In the rows, zero is written as 128.
Known rows, with every step that occurs:
vones/zedut/mafuru: [119 132 163 151 121 108 144 137 148 171 160 118 136  86  61 146  88 131
 107 116 151 125 137 137 128 154  98 130 126  84 134 144 143 120  77 110
 160 125 135 142  87]
sazi/fitagob/bokadug/zedut/bomu: [224 161 131 130 243 157 148 127 148  96 146  85 116 154  92 137  92 131
 122 121 102 131 109 125  88 138  98  65 137 157 139 190 159 159 131 147
 103 120 154  87  95]
zedut/bokadug/fitagob: [ 17  62 141 117 136 128 126 120 156 126 137 120 124 120 107 133 129 116
 125 147 129 129 129 127 111 134 109 101 151 110 116 107 138 141 117  78
 115 117 146 144  87]
zedut/pozu/nifer/zikezil: [ 90 138 131 132  79 125 105  96 132  78  98 171  97 161 149  81 192 129
 126 152 136 115  88 130 131 128 129 151  73 120 116 147  85 104 112 127
 105 130 126 111 133]
zikezil/zedut/dovi/nifer: [153  84 165 156 113 117 155 143 115 120 131 148 162 131 115 158  69 196
 130 121 139 158 164 120 123 129 109 102 131  96 129 138 163 135 117 132
 150 125 139 131 142]
fitagob/bokadug/zedut/nivaf/nifer/zikezil: [154  89 156 143 125 189  94 112 164  89 131 130 141 115 105 109  88 110
 115 125  90 122  76 122 116 138 110  91 127 152 168 147 142  82 128 165
 108 140 162  95  91]
zikezil/zedut/dovi: [160  88 154 152  97 119 164 136  88 121 126 132 152 131 110 146 138 221
 126 113 161 154 147 123 114 129  92 102 131  84 139 140 147 130 108 115
 140 120 136 127 114]
sazi/nifer/mafuru: [124 118 140  58 130 163 135 141 115 119  89 136 151 107 122 165  78 116
 122 140 124 124  86 127 119 177  94  55 109 110 132 132 133  80  86 153
  98 121 142 108  88]
pozu/nifer: [100 120 125  91  93 141 110 130 130 104 141  96 109 150 136 128 162 130
 125 126 131 106 101 151 112 114 113 153 131 134 123 163  86 171  88 121
 148 140 122  93 110]
nivaf/nifer/vones: [ 83 127 108  63 117 174 102 143 128 105 148 114 157  97 115 141  89 101
 133 125 124 123  58 145 131 162  89 117 125 105 132 188 120  60  94 142
 131 135 140 110  90]
dovi/nifer/zikezil/zedut/pozu: [102 102 171 135  88 132 105 135 127  76 105 228 147 119 133  97  62 160
 136 148 123 143 149 135 158 132 129 114  81  91 126 138 156  99 126 154
 129 141 145 117 164]
nifer/zikezil: [113 119 137  68  79 159 110 161 113  83 117 164 141 111 133  61 122 125
 136 154 133 106  91 150 131 151  99 121  86  94 146 144 127 113 103 133
 114 139 152 105 100]
zedut/dovi/nifer/pozu: [140 109 149 120 141 137 150 127 141 108 117  57 154 130 137 155  70 109
 132 147 108 128 101 124 124 159 127 102 105 114 130 135 151 121 113 113
 114 122 155 139 131]
sazi/fitagob/bokadug: [192 120 144  59 240 166 145 147 114  90 162 100 133 132 117 128  77 103
 122 118 122 154 108 144  82 163 104  60 132 145 132 174 153 167 109 143
  99 124 161  93  72]
pozu/nifer/zikezil/zedut: [121  82 147 100  37 152 101 132 105  64 115 142 128 142 143  86 184 170
 129 131 148 129 129 157 142  96 109 167  78 107 124 174  90 162  89 170
 123 141 124  99 126]
zikezil/zedut/bokadug: [ 31  92 154 132 109 126 135 132  91 128 127 135 149 102 107 153 138 210
 121 113 162 155 186 138 126 126 103 107 131  74 132 123 151 148 115 110
 119 130 134 114 104]
zedut/dovi: [146 124 132 127 129 118 166 139 116 131 128 112 137 141 116 133 131 151
 129 135 140 123  97 116  95 157  91  97 134 105 139 131 136 115 106  91
 126 116 142 127  99]
vones/zedut/bomu: [145 135 164 146 124 118 144 133 142 145 121 111 137 109  59 148 117 110
 118 123 151 124 132 150 126 131  99  83 117  82 147 182 134 113  95 119
 166 128 136 146  91]
zikezil/zedut: [124  88 155 108  79 143 125 152  89 108 144 146 148 106 105 140 115 212
 128 107 158 137 155 156 130 121 101 107 136  86 137 149 141 143 102 122
 158 140 136 104 112]
kuves/nifer/mafuru/zedut/vones: [ 85 127 133 180  66 180 115 138 131 177  75 188 141 119 124 196 111 107
  99 137  73 133  33  82 150 158  93  50  95 111 118  97 128 169 106 139
 118 131 144 125 131]
bomu/zedut/mafuru: [120 148 122 152 111 128 127 167 127 161 169 129 160 127 179 133 153 209
 122 128 134 132 134 124 126 169  92 152 160 120 153 138 152 126 133  83
 145 129 138 117 133]
nifer/zikezil/zedut: [127  87 156  92  54 156 112 158  87  74 114 179 152 107 122  77 133 188
 135 135 154 132 134 155 147 129  99 118  86  73 141 152 135 124 104 154
 123 140 143 110 116]
bomu/zedut: [119 139 122 124 101 151 121 181 119 127 148 138 158 128 176 126 152 182
 131 122 125 121 117 154 121 151  99 103 160 126 161 135 144 135 130  95
 138 143 144 110 127]
vones/zedut: [121 120 161 120 114 134 138 150 140 137 137 126 135  89  60 142  89  99
 118 112 144 117 122 166 123 134 105  85 127  91 139 139 136 127  72 121
 150 144 139 135  81]
kuves/nifer: [123 122 150  87  94 157 112 143 109 133 114 149 135 131 103 121  84 122
 109 129  77 127  91 123 102 129 109  96 109 127 131 146 134 171 103 130
 156 146 144 105 113]
vones/zedut/pozu/nifer: [104 136 154 173 113 105 132  94 155 127 111 139  96 138  81 150 151 102
 109 118 145 124 115 149 127 114 128 116 106 112 116 139  96 116  80 118
 139 136 120 141 114]
nivaf/nifer/tifa: [ 89 125 223  67 118 176 103 141 126 109 139  37 153  90 109 121  96 104
 122 127 102 127 100 154 137 158 115 128 116 107 147 149 116  56  98 138
 148 127 160 114  83]
mafuru/zedut/bomu: [122 141 111 194  93 135 140 142 134 147 122 125 115 129 118 150 122 124
 138 136 138 107 137 117 131 150  96  93 146  97 155 188 137 128 131 109
 163 117 130 104 110]
zedut/pozu/nifer/mafuru: [ 82 132 128 128  96 135 115  95 135 120 100 175 100 154 157 185 198 145
 109 135 126 119  82 129 136 146 128 110  97 118 111 145  78 113 107 109
 110 129 123 118 129]
nivaf/zedut: [ 81 131 162 117 122 153 111 159 155 132 156 103 144 100 103 131  98 163
 133 109 122 115  93 148 131 151 108 124 157 112 149 153 139 144  95  41
 167 137 144 109  90]
mafuru/zedut: [ 97 129 108 169  81 150 132 158 126 138 138 142 112 105 118 146  97 115
 135 123 130 100 126 134 130 151 103  96 158 106 144 146 139 140 111 107
 147 131 137  95 102]
bomu/zedut/dovi: [157 136 119 165 120 128 160 165 122 141 132 123 166 152 180 135 176 189
 129 131 128 136 108 123 108 159  91  99 153 129 160 124 147 121 131  85
 119 127 141 133 130]
fitagob/bokadug/zedut: [175 148 129 123 126 175 127 134 151  99 152 117 105 125  98 152  82 128
 111 105  94 110  99 137 103 123 114  80 156 163 144 146 141 162 123 119
 112 154 158  83  93]
dovi/zedut/vones: [ 66 151 122 172 123 139 111 167 161 135 135 143 153 110 112 142 179 200
 136 143 145 127  53 118 137 149  81  92 141 115 100  74 144 132 112  82
 134 144 147 111 136]
nivaf/nifer: [ 81 131 160  82 127 159 108 140 130 122 166  99 145 103 105 119  80 128
 135 120 118 115  90 146 115 155 106 115 147 113 150 150 129  62  96 138
 172 130 145 108  80]
nifer/mafuru/zedut/bokadug: [ 10 123 113 165  98 160 138 144 133 177 102 169 127  92 139 219 146 117
 116 129 129 125 127 119 150 184 107  61 122  80 136 123 134 138 112 107
  83 121 142 127  95]
sazi/zedut/dovi/nifer: [164 128 126 159 211 116 173 152 127 120 112 111 151 139 121 135  55 143
 128 138 126 141 121 112  99 159  77  69 130 131 123 146 155 142  98 184
 103 117 145 124 121]
fitagob/bokadug/zedut/nivaf: [165  90 137 153 136 169 116 120 158 111 141 124 124 122  99 157  92 135
 108 108 106 118  98 125 102 130 106  76 161 157 160 135 148 144 134 113
 111 144 154  87  95]
zedut/nivaf/nifer/zikezil: [ 73  54 168 107 111 158  85 130 130 108 125 142 178 101 119  75 115 122
 132 154 127 124  77 129 132 165  95 120 110  98 169 140 131  36 110 155
 144 121 149 115  90]

Rows:
[ 72 127 141 140  92 187 115 146 141 157 136 144 140  89 125 193  94 102
 129 121 105 115  85 131 152 181 110  75 139 100 150 155 120  62  97 154
 147 123 143 118  88]	nivaf/nifer/mafuru/zedut
[108 129 158 164  88 115 123  98 154 101  92 165 104 134  94 104 166  86
 113 134 141 122 106 148 142 116 128 125  67 105 121 141  92 102  80 143
 117 134 122 144 116]	vones/zedut/pozu/nifer/zikezil
[207 149 130 109 228 168 142 139 145  91 158  98 115 137  91 133  70 123
 122 109  96 125  99 139  91 137 105  68 147 163 130 158 162 168 114 147
  88 130 155  81  88]	sazi/fitagob/bokadug/zedut
[ 18 127 133 114 143 150 120 123 152 142 125 103 160  74  71 166  94  65
 116 119 138 142  96 144 136 154  95 100 109  85 126 161 131  63  79 147
 107 128 138 152  74]	nivaf/nifer/vones/zedut/bokadug
[128  61 128 126  95 152 106 131 131 147  80 171 169 105  70 161  90  71
  92 128  95 146  72 125 127 129  90  79  79 104 129 170 134 152  84 139
 123 144 140 146 113]	kuves/nifer/vones/zedut/nivaf
[107  73 129 155 111 143 111 164 123 142 135 149 182 126 177 131 170 187
 127 134 130 130 118 142 120 155  90 102 164 121 175 124 151 117 137  87
 138 134 143 115 129]	bomu/zedut/nivaf
[113 118 177 154 145 149 133 137 175 124 130  37 166 116 122 158  62 130
 136 127  97 132  88 126 141 161 133 125 126 120 142 146 153 137 106  52
 133 123 152 145 122]	nivaf/zedut/dovi/nifer/pozu
[ 15 116 104 166  81 155 124 119 144 156 101 134 104 129 157 213 193 108
 117 130 125 120 122 124 143 145 114 112 113 114 120 145  84 175  96 127
  89 122 123 115 108]	pozu/nifer/mafuru/zedut/bokadug
[ 86  66 116 200  92 138 123 142 132 149 127 153 135 104 120 149 112 124
 132 132 141 109 126 121 130 158  95  95 163 103 161 136 144 122 120 101
 149 122 135 100 105]	mafuru/zedut/nivaf
[101 145 117 167  92 140 114 125 137 128 108 178 131 168 214 183 237 182
 112 132 116 131  98 135 141 147 127 109 120 138 137 138  95 118 130 100
 104 134 123 126 158]	bomu/zedut/pozu/nifer/mafuru
[149 100 161 115  60 143 118 144  92  82 101 163 157 125 122  82 155 196
 137 145 161 141 146 139 148 125  94 119  75  65 151 191 134 111 124 154
 137 127 140 117 124]	nifer/zikezil/zedut/bomu
[114  83 170  98  77 156 103 165 123  77 120 195 162 104 128  93  46 152
 140 143 123 137 149 150 155 131 116 118  93  92 133 152 158 131 112 172
 138 147 150 110 147]	dovi/nifer/zikezil/zedut
[ 78 144 102 225  77 120 129  97 144 127 117 158  73 155 143 154 158 115
 130 127 132 110 118 118 130 130 128 129 136 130 122 144 100 127 116 106
 139 123 115  97 134]	mafuru/zedut/pozu/nifer
[ 18  75 115 199 106 132 133 124 164 148 129 135 105 116 112 150 115  91
 129 141 129 120 147 115 127 139 113  97 166 112 124 117 143 145 122  90
 123 114 138 135  94]	mafuru/zedut/bokadug/fitagob
[ 94  22 140 129  96 153  95 129 102 108 132 144 189  95 110 158 119 186
 124 116 155 159 117 138 144 138  84 114 130  80 147 176 139  72 109 151
 148 126 136 116 110]	zikezil/zedut/nivaf/nifer/vones
[130 113 213  70  86 173 108 144 108 121  87  85 143 121 105 122  97 101
  95 133  62 139 101 130 124 131 118 112  78 117 133 145 123 163 103 127
 131 143 161 117 114]	kuves/nifer/tifa
[ 92  30 182 139 105 144 104 127 101 122 145 132 180 101  99 139 111 206
 126 110 149 154 139 139 133 134  96 113 149  85 157 146 144  71 111 148
 179 121 139 113 102]	zikezil/zedut/nivaf/nifer
[ 71  64  97 188  95 161 104 132 142 141 126 146 157  94 119 162  99  92
 134 132 133 122  84 118 142 168  86 103 150 104 157 169 134  65 114 137
 137 119 135 110 100]	mafuru/zedut/nivaf/nifer/vones
[162 158  84 161 117 162 115  85 165  77 116 140  78 159 126 178 143 111
 103 110 102 123  73 122 116 110 123 106 117 177 111 177 102 149 126 121
  69 148 132  94 126]	fitagob/bokadug/zedut/pozu/nifer/vones
[148  92 153 153 146 182 103 109 168 113 154 102 133 117  92 155  77 122
 110 107  89 122  86 123 103 134 109  84 166 163 166 143 146  95 128 142
 132 138 157  91  85]	fitagob/bokadug/zedut/nivaf/nifer
[147 174 116 167 111 132 131 133 159 123 127 110 114 141  83 137 124 177
 136 126 112  81 106 125 124 119  93 106 149 120 145 163 137 123 129 102
 149 133 132  97 123]	bokadug/zedut/bomu
[159  83 155 130  67 136 146 144  90  88 101 167 156 128 125  83 150 195
 133 139 157 147 128 126 136 134  93 117  76  74 144 142 137 113 108 145
 107 122 140 131 118]	nifer/zikezil/zedut/dovi
[ 73  54 119 102 126 159  90 128 131 119 133 130 179  97 116 143 111 118
 125 136 136 133  61 131 129 167  82 112 134 103 149 172 128  50 105 130
 135 125 139 117  92]	zedut/nivaf/nifer/vones
[ 88 136  82 129  97 124 107  95 129  91 104 159 101 159 148 154 186 123
 119 136 142 124  70 129 129 131 115 141  95 124 100 176  82 119 106 104
  98 132 118 109 135]	zedut/pozu/nifer/vones
[149  94 159  87  87 149 124 146  90  62  82 145 158 110 110  67  75 155
 138 140 151 143 131 136 122 138  92 102  79  94 137 139 148  77  92 196
 104 128 140 105 107]	sazi/nifer/zikezil/zedut
[149 112 171 168 149 112 168 141 166 152 125 128 149 112  68 157  44  84
 116 127 126 134 128 128 116 143 113  78 123 104 134 130 158 121  84 131
 141 128 143 164 113]	vones/zedut/dovi/nifer
[112  94 121 174 110 139 112 132 159 127 133 138 136 117  86 138 116 173
 128 124 107  86  93 129 122 125  92 104 165 122 154 111 144 120 120  96
 134 139 137  92 116]	bokadug/zedut/nivaf
[ 88  72 122 157 120 129 101 165 153 137 137 160 161 107 109 147 179 196
 136 139 137 123 119 139 124 148 101  98 153 118 135 128 146 119 122  76
 151 141 148 112 129]	dovi/zedut/nivaf
[ 89 111 103 145  55 170 117 138 142 138 115 142 103 134 159 203 177 110
 118 123 122 104  97 136 148 141 117 114 120 125 126 166  80 170  86 133
 120 134 123 104 115]	pozu/nifer/mafuru/zedut
[106 158 125 173 114 124 126 142 125 126 131 177 141 146 181 132 175 189
 127 131 127 130 115 136 126 155 116  98 148 125 150 118 143  90 146  76
 126 135 135 118 146]	bomu/zedut/pozu
[ 46 143 169 162 131 150 105 147 162 142 139  96 160 102 108 127 117 172
 126 121 134 126  25 112 145 158  85 118 152 111 131  88 142 141  97  41
 152 130 142 116  95]	nivaf/zedut/vones
[197 158 133 147 138 165 132 120 160 106 136 102 105 141 100 158 106 136
 116 113 103 117 113 120 101 122 106  77 144 154 153 184 142 149 141 119
 127 140 150  93 102]	fitagob/bokadug/zedut/bomu
[115 107 159 135  63 132 117 126  92  71  96 213 140 126 126  80 150 195
 132 137 154 139 134 138 152 132 114 115  70  70 133 138 134  87 120 137
 115 131 140 117 133]	nifer/zikezil/zedut/pozu
[103  96 148 153  68 131 118  96 108 112 102 186 118 149 145 198 199 213
 108 112 148 148 136 138 150 119 128 115  99  92 114 154  90 127 107 129
 124 128 116 117 143]	zikezil/zedut/pozu/nifer/mafuru
[112  93 168 122  84 137 105 156 129 106 137 190 163 103 130  96  46 175
 131 146 130 146 163 126 160 144 113 159  92  88 126 155 162 126 115 164
 144 132 147 117 152]	dovi/nifer/zikezil/zedut/mafuru
[ 69  58 164 118 135 146  97 124 131 135 149 114 167 102 108 125 101 136
 127 132 126 125  89 129 114 160  96 109 152 108 165 134 133  51 110 128
 173 121 142 110  87]	zedut/nivaf/nifer
[209 147 128 159 144 155 159 119 154 112 139 103 109 146 100 160  99 137
 110 111 101 120  95 110  86 130 108  75 151 163 146 139 146 147 126 113
  93 136 156 108  94]	fitagob/bokadug/zedut/dovi
[159 158 112 186 116 124 162 131 154 131 128 115 117 146  87 138 121 174
 131 125 108  88  86 113 108 128  94 102 150 129 138 109 144 120 111  93
 115 128 138 111 115]	bokadug/zedut/dovi
[ 30  61 109 174  75 154 118 108 174 145 109 135  97 140 152 210 191  91
 112 140 114 119 114 119 145 128 122 113 128 129 107 145  82 178  98 120
  96 116 123 140 110]	pozu/nifer/mafuru/zedut/bokadug/fitagob
[ 95 122 128  95 120 162 112 138 148 125 141 112 159  80  72 159  75  66
 121 115 132 127  72 156 141 150  96  99 114  93 131 183 125  58  66 158
 136 137 139 142  79]	nivaf/nifer/vones/zedut
[ 83 139  63 212  68 130 120 103 143 115 103 170  84 150 149 171 167  97
 127 132 137 115  93 120 142 137 115 130 116 123 109 175  91 128 112 111
 105 126 111 104 140]	mafuru/zedut/pozu/nifer/vones
[  4 134 111 194 109 132 143 139 133 162 123 133 114 100 117 155 121 113
 130 129 138 121 155 116 124 158 104  98 151  94 139 117 148 143 122  94
 110 123 136 110  95]	mafuru/zedut/bokadug
[108  98 107 149  69 123 113  97 103  83 109 173 121 151 137 165 185 193
 117 115 161 150 127 141 145 105 111 141  95 101 100 178  96 135 109 126
 113 134 109 111 150]	zikezil/zedut/pozu/nifer/vones
[108 134 104 141 115 126 133 121 139 119 102 179 132 102  83 168 118  87
 112 122 155 129  82 148 145 149 103  84  94  82 112 165 123  90  87 105
  97 136 130 147 112]	nifer/vones/zedut/pozu
[114 116 129 142  61 182 118 148 124 170  87 193 132 121 122 197 100 102
 101 126  63 124  88 108 137 154 112  58  98 112 135 152 127 170 101 140
 132 137 144 118 120]	kuves/nifer/mafuru/zedut
[179  91 152 123 243 190 120 121 163 118 143 112 152 120 102 181  85 119
 112 116  80 140  71 125 110 168 102  43 135 154 149 156 153 102 115 177
  87 113 161 102  80]	sazi/fitagob/bokadug/zedut/nivaf/nifer/mafuru
[151 129 137 161 112 138 141 176 144 116 114 167 181 152 199 100 120 150
 136 156 105 141 114 117 128 161 106 108 115 130 156 128 164 115 138 129
 103 131 153 143 159]	bomu/zedut/dovi/nifer/zikezil
[128 123 118 215 111 127 161 147 154 153 126 146 128 129 125 161  50 100
 137 136 114 124 133 101 121 159 110  91 152 120 139 134 160 132 120 117
 137 121 141 123 133]	mafuru/zedut/dovi/nifer
[150 127  92 157 125 137 144 172 145 128 122 155 182 147 197 164 115 144
 132 145 113 148 100 118 128 163  94 100 137 132 138 151 160 130 134 106
  96 132 143 143 164]	bomu/zedut/dovi/nifer/vones
[ 86 157 115 171 128 114 120 144 154 124 133 190 120 126 114 148 181 198
 136 137 132 123 119 135 126 147 126  94 133 115 111 125 141  94 127  66
 140 140 143 113 145]	dovi/zedut/pozu
[140  41 165 110  98 141 118 132  94  74  70 155 178 111 112  70  88 159
 134 150 158 150 131 122 126 141  85 101  87  90 151 132 152  64 104 185
 108 117 139 106 110]	sazi/nifer/zikezil/zedut/nivaf
